Every row comes from one small tree of marks. Brackets hold a mark, then the marks that hang from it, in the order of their numbers. Every link used is in the known rows. Which tree was each row made from?
Known rows
[j342 j75 j350 [j563 j730]]: [ 2.52  2.38  0.79  0.13  2.48 -3.55  0.93 -0.83 -2.16 -0.14  3.25  2.12
 -0.56  1.99 -1.52  0.96  2.24 -0.09  2.29 -1.54  2.98  2.17]
[j748 j75 [j350 j342]]: [-0.75 -0.44 -0.10  2.98 -1.29  2.41  2.42  0.52  2.68  2.03 -0.35  1.57
  0.42 -0.49  0.67  1.41  1.71  3.80 -0.49  3.29  1.05  0.06]
[j563 [j342 [j748 j75]] j730]: [ 0.12  2.50  0.72  0.77  3.36 -3.50  4.13 -3.19 -1.05 -0.57  0.51  4.54
 -3.38  2.08  2.37 -0.89  2.62  1.63 -2.06  2.94  1.62  1.94]
[j342 j75]: [ 0.71  1.07  0.13  0.09 -0.13 -0.22  0.28  1.67  0.24  1.90  1.13 -0.33
  0.38 -0.38 -1.07  2.22  0.89  1.34  1.11 -0.51  1.76  1.05]
[j748 j75]: [-0.43  0.43  0.62  0.26  0.03  0.94  2.11 -0.41  0.26  0.39  0.46  1.11
 -0.67 -0.43  1.23 -0.11  1.42  0.75 -0.36  2.88 -0.04  0.02]
[j730 j563]: [ 1.32  0.73  0.57  1.13  0.26 -1.00 -0.76 -0.20 -0.86 -0.69 -0.56  0.14
  0.02  0.32 -0.24  0.24  0.62 -0.50  0.94  0.01 -2.01 -2.72]
[j748 j75 [j350 [j342 [j563 j730]]]]: [ 0.58  0.31  0.56  3.94  0.83 -0.34  3.18 -2.55 -0.28 -0.16 -0.15  3.72
 -0.59  1.26  1.36  0.03  2.42  3.00 -1.81  2.57  0.12  0.00]
[j563 j342 j730]: [ 1.10  1.01  0.08 -0.62  2.38 -3.49  2.13 -2.39 -1.99 -3.08 -0.64  0.59
 -3.05  0.33  0.68 -1.06  1.63 -0.19 -1.02  0.11  1.06  2.25]
[j730 [j563 [j342 j748]]]: [ 2.23  2.67  0.73  2.51  1.96 -3.93  0.41 -1.40 -0.91  1.00 -0.68  3.38
 -1.29  2.48  0.87  0.48  0.19  0.44  0.54  0.70 -0.45 -1.37]
[j563 j342]: [ 1.25  0.29  0.28  0.29  1.14 -1.47  1.59 -1.18 -0.53 -0.83 -0.59  0.35
 -1.16  0.26  0.30  0.03 -0.03  0.01  0.48  0.86  1.31  1.73]
[j342 j75 j563]: [ 2.61  0.85  1.02  1.94  0.35 -1.17  0.38  0.12 -0.97  1.84  1.08  1.71
  1.08  1.22 -0.73  1.64  0.10  0.66  0.81  0.02  1.40  0.32]
[j75 [j748 [j350 j342]]]: [-0.45 -0.56  0.60  3.32 -1.61  1.32  0.53  0.50  1.51  3.09 -0.66  2.80
  1.85  0.19  0.94  3.70 -0.39  3.45  1.36 -0.10  3.07 -0.18]
[j748 [j350 [j342 j75]]]: [ 0.37  0.37 -0.57  2.95 -1.31  1.29  0.88  2.63  2.68  3.45  0.41  0.65
  0.98 -0.28 -1.33  3.54  1.14  4.06  0.91 -0.49  3.02  0.95]
[j75 [j748 j350]]: [ 0.85 -0.37  0.58  1.78 -1.46  0.94  0.29  0.28  0.89  1.67 -0.46  2.69
  1.08 -0.27  1.20  1.10 -0.83  3.57  1.12  0.40  3.14 -0.18]
[j342 j350 [j748 j75]]: [-0.50  1.90  0.61  0.49  1.27 -0.20  2.10 -0.27  1.10  2.79  2.90  4.63
 -0.39  1.71  0.95  0.56  1.36  1.25  1.97  2.69  2.76  0.27]
[j75 [j748 [j350 [j342 [j563 j730]]]]]: [ 1.03  0.55  1.13  4.54  0.36 -1.47  1.39 -2.62 -1.21  1.05 -0.52  4.58
  0.70  2.07  1.74  1.97  0.41  2.90 -0.47 -0.57  2.02 -0.20]
[j563 [j748 [j350 j342]]]: [ 0.24  0.61  0.61  2.85 -1.00  1.35  0.71  1.00  4.18  1.72  1.39  0.75
  1.08  0.26  0.75  2.21 -0.34  3.50 -0.52 -1.39  0.56 -1.38]
[j350 [j342 j75 [j563 j730] j748]]: [ 0.49  3.17  0.84  3.71  2.69 -3.65  1.40 -1.30 -1.60  3.05  1.29  5.26
  0.41  3.83  0.23  3.38  1.67  1.43 -1.33 -0.97  1.62  0.69]
[j342 j350]: [ 0.12  0.50 -0.32 -1.05  0.33 -0.26 -0.28  0.35  0.29  0.02  2.22  0.43
  0.13  0.87 -0.77  0.38  0.31 -0.78  2.82 -0.60  2.37  0.91]
[j75 [j748 [j350 [j342 j563]]]]: [ 1.52 -0.42  1.27  5.14 -0.96  0.68  0.77 -1.08  0.27  3.32 -0.52  4.32
  2.34  1.72  1.19  3.13 -1.17  3.01  1.11  0.46  2.65 -0.71]
[j342 j350 j563 [j748 j75]]: [ 1.44  1.66  1.38  2.15  1.91 -1.25  1.83 -1.98 -0.42  2.36  3.40  5.81
  0.13  3.63  1.05  0.12  0.62  0.43  1.62  2.84  2.03 -0.40]
[j342 [j75 j748] j350 [j563 j730]]: [ 2.34  2.95  1.98  0.71  2.13 -3.90  1.15 -1.60 -2.96  1.39  3.37  4.09
  0.30  2.55 -0.07  2.90  1.56  0.48  3.51 -1.43  5.23  1.87]

Which tree is each row?
[ 3.71  0.27  1.74  3.81 -0.88  0.02  0.72  0.24 -0.11  3.62  0.67  4.16
  2.01  1.15  0.40  2.65 -0.43  4.04  2.07 -0.06  4.02  0.14]  [j342 [j75 [j748 j350]] j563]
[ 1.67 -0.89 -0.11  4.60 -0.61  0.98  0.72 -0.63  1.21  1.67 -0.76  2.16
  1.38  1.42 -0.01  1.41 -0.65  2.47 -0.17  0.40  0.49 -0.75]  [j748 [j350 [j342 j563]]]
[ 1.79  1.25  0.62  0.10  2.53 -3.17  0.70 -2.43 -2.43 -1.97  2.34  2.14
 -0.81  2.34 -0.09 -0.94  1.03 -1.28  1.06 -1.04  1.50  1.05]  [j342 j350 [j563 j730]]
[ 1.92  2.79  1.37  2.67  2.00 -2.59  2.89 -2.10 -0.74  1.24 -0.26  4.14
 -2.10  2.03  1.92  0.52  1.61  1.40  0.41  3.84 -0.32 -1.34]  [j730 [j563 [j342 [j748 j75]]]]
[ 0.16  2.67  2.08  2.71  2.32 -1.69  3.25 -3.19  0.35 -0.22  2.34  2.89
 -0.81  2.42  2.63  1.26  1.84  0.93 -2.69  0.68 -1.31 -1.19]  [j350 [j342 [j563 j730 [j748 j75]]]]
[ 1.68  0.67  1.00  1.77 -1.77  0.66  0.38  1.94  1.04  3.37  0.59  2.47
  1.24 -0.69  0.16  3.22 -0.05  4.69  2.20 -0.32  4.85  0.84]  [j342 [j75 [j748 j350]]]
[ 3.17  3.37  2.56  0.40  2.30 -2.29  2.84 -1.34  1.51 -0.44  3.41  1.50
 -1.59  1.46  1.27  0.89  1.77  0.24  3.80  1.27  0.80 -1.04]  [j730 [j563 [j342 j350] [j748 j75]]]
[ 1.99  3.06  1.40 -1.90  3.24 -4.17  2.17 -1.99  0.48 -2.57  3.66  0.73
 -2.75  1.74  0.91 -0.28  1.22 -0.31  1.33 -2.36  2.73  2.27]  [j563 [j342 j350] j730 j748]
[ 0.42  1.42  2.17  3.61  0.79  0.29  2.52 -1.75  1.52  1.99  2.43  2.55
  1.12  2.09  2.23  2.02  0.60  1.08 -0.72  1.42 -1.16 -1.81]  [j350 [j342 [j563 [j748 j75]]]]
[ 1.21 -0.72  0.75  4.72 -0.44  1.80  2.46 -1.08  1.42  2.16 -0.12  3.31
  0.90  0.92  1.06  0.87  1.04  3.19 -0.40  3.27  0.51 -0.63]  [j748 j75 [j350 [j342 j563]]]
[ 1.50  1.12  0.87 -0.02  0.52 -1.10  1.01 -0.50  2.29 -1.91  1.72  1.16
 -1.12  0.24  1.10 -1.70  0.49  3.24 -2.49 -2.41  0.34 -0.72]  [j563 j730 [j748 j350]]
[ 0.54  2.63  1.91  3.22  1.36 -3.09  1.82 -1.62 -3.03  2.77  0.62  4.15
  0.91  2.26  0.58  4.94  1.28  1.24  0.52 -1.29  2.84  1.19]  [j350 [j342 [j75 j748] [j563 j730]]]
[ 2.21  1.02  0.74  3.51  1.82 -1.59  2.84 -2.83 -0.51  0.52  0.77  6.28
 -1.33  2.71  2.23 -2.43  1.61  3.98 -2.89  2.91  0.72 -0.46]  [j342 [j563 j730] [j748 j75 j350]]
[ 2.42  1.83  2.34  1.07  1.49 -0.32  2.22 -1.56  1.44  0.62  4.71  2.77
  0.15  2.37  1.56 -0.16  0.45  0.01  1.83  0.97  1.02 -1.12]  [j342 j350 [j563 [j748 j75]]]
[ 0.65  2.70  0.58  1.57  0.40 -0.95  1.80  1.36  3.07  1.26  2.41  1.25
 -0.26  0.38  0.15  2.86  1.68  4.85 -1.19 -2.91  1.85  0.27]  [j563 j730 [j748 [j350 [j342 j75]]]]
[ 1.49  3.56  0.33 -0.46  3.72 -5.18  2.43 -0.46 -1.07  1.21  3.18  4.03
 -2.31  2.71 -0.65  1.71  2.37  1.33  2.07 -0.96  5.86  4.04]  [j563 [j342 j75 j350 j748] j730]
[-1.00  2.04  1.31  2.43 -0.73 -0.35  1.05  1.29  0.17  4.92  0.71  2.22
  1.95  0.32  0.19  6.65  0.55  1.94  2.36 -0.50  3.48  0.83]  [j350 [j342 [j75 j748]]]
[ 1.23  1.58  0.57  2.03  2.32 -2.11  4.09 -2.34  0.57 -0.20 -0.12  5.35
 -3.33  1.39  2.28 -1.93  2.37  4.40 -2.28  3.10  2.64  1.69]  [j563 [j342 [j748 j75 j350]] j730]
[ 2.24  2.81  1.14  3.90 -0.90 -0.19  0.17  2.47  3.94  3.09  1.89  0.73
  1.20  0.33 -0.48  4.28  0.85  4.36  1.25 -2.42  0.11 -3.09]  [j730 [j563 [j748 [j350 [j342 j75]]]]]
[ 5.05  2.40  1.44  2.42  0.42 -1.67  1.09  1.43  2.83  1.15  1.60  0.91
 -0.88  0.48  0.04  1.55  0.61  3.89  1.83 -1.49  1.37 -1.50]  [j730 [j563 [j342 j75] [j748 j350]]]
[-0.09  2.58  1.91 -0.94  1.75 -1.10  3.11 -1.85  0.90 -1.64  2.33  1.32
 -2.03  0.15  2.46 -1.15  2.06  1.35 -2.75  0.49 -0.88 -0.59]  [j563 j730 [j748 j75]]
[ 3.45  2.92  1.74  1.25  1.56 -2.89  0.88 -1.31  0.82 -1.03  0.87  0.33
 -1.44  1.10  1.12  0.71 -0.02  0.25  1.04 -0.93 -1.66 -2.18]  [j730 [j563 j342 j748]]
[ 1.94  0.68  0.61  2.81  1.03 -0.39  3.53 -0.92  1.91  1.80  0.04  4.87
 -1.59  1.09  1.85 -0.89  1.17  4.48 -0.96  4.22  3.09  0.99]  [j563 [j342 [j748 j75 j350]]]
[ 2.23  1.96  0.82  0.81  1.99 -3.09  1.01 -1.24 -2.50  0.00  1.20  1.98
 -0.72  1.56 -0.35  0.55  1.63  0.65 -0.78 -1.00  1.00  1.11]  [j342 j75 [j563 j730]]
[ 2.76  1.76  1.59  2.19 -0.51  0.94  1.48  0.12  3.07  0.14  1.31  1.65
 -0.31 -0.21  1.64 -0.91  0.91  3.86 -0.15  1.36 -1.77 -4.13]  [j730 [j563 [j748 j75 j350]]]
[ 1.10  1.15  0.90  3.52  0.25 -0.60  0.75  0.31 -0.32  3.36  0.79  1.58
  1.51  1.61 -0.72  4.22  0.60  0.54  1.08 -0.37  1.34  0.54]  [j350 [j342 j75 j563]]
[ 4.68  2.46  0.34  3.46  1.03 -2.67  1.20  0.71  1.47  2.63  0.08  4.00
 -0.72  1.54 -0.22  1.66  0.88  4.32  1.41  0.66  2.60 -0.65]  [j730 [j563 [j342 j75 [j748 j350]]]]
[ 0.89  1.50  1.25  0.47  0.83 -0.23  2.99 -1.08  2.43 -1.61  2.09  2.07
 -2.05 -0.33  2.16 -1.97  2.24  4.21 -2.76  0.52  0.31 -0.90]  [j563 j730 [j748 j75 j350]]
[ 1.20  3.07  2.06 -1.59  3.36 -3.31  4.19 -2.40  0.94 -2.37  4.23  1.76
 -3.43  1.22  1.78 -0.52  2.51  0.58  0.93  0.34  2.50  2.10]  [j563 [j342 j350] j730 [j748 j75]]
[ 1.87  2.30  2.46  1.80  1.59 -3.44  1.28 -1.83 -3.43  1.30  0.96  3.62
  0.18  1.56  0.74  2.58  1.26  1.29  0.20 -1.01  2.77  1.01]  [j342 [j75 j748] [j563 j730]]
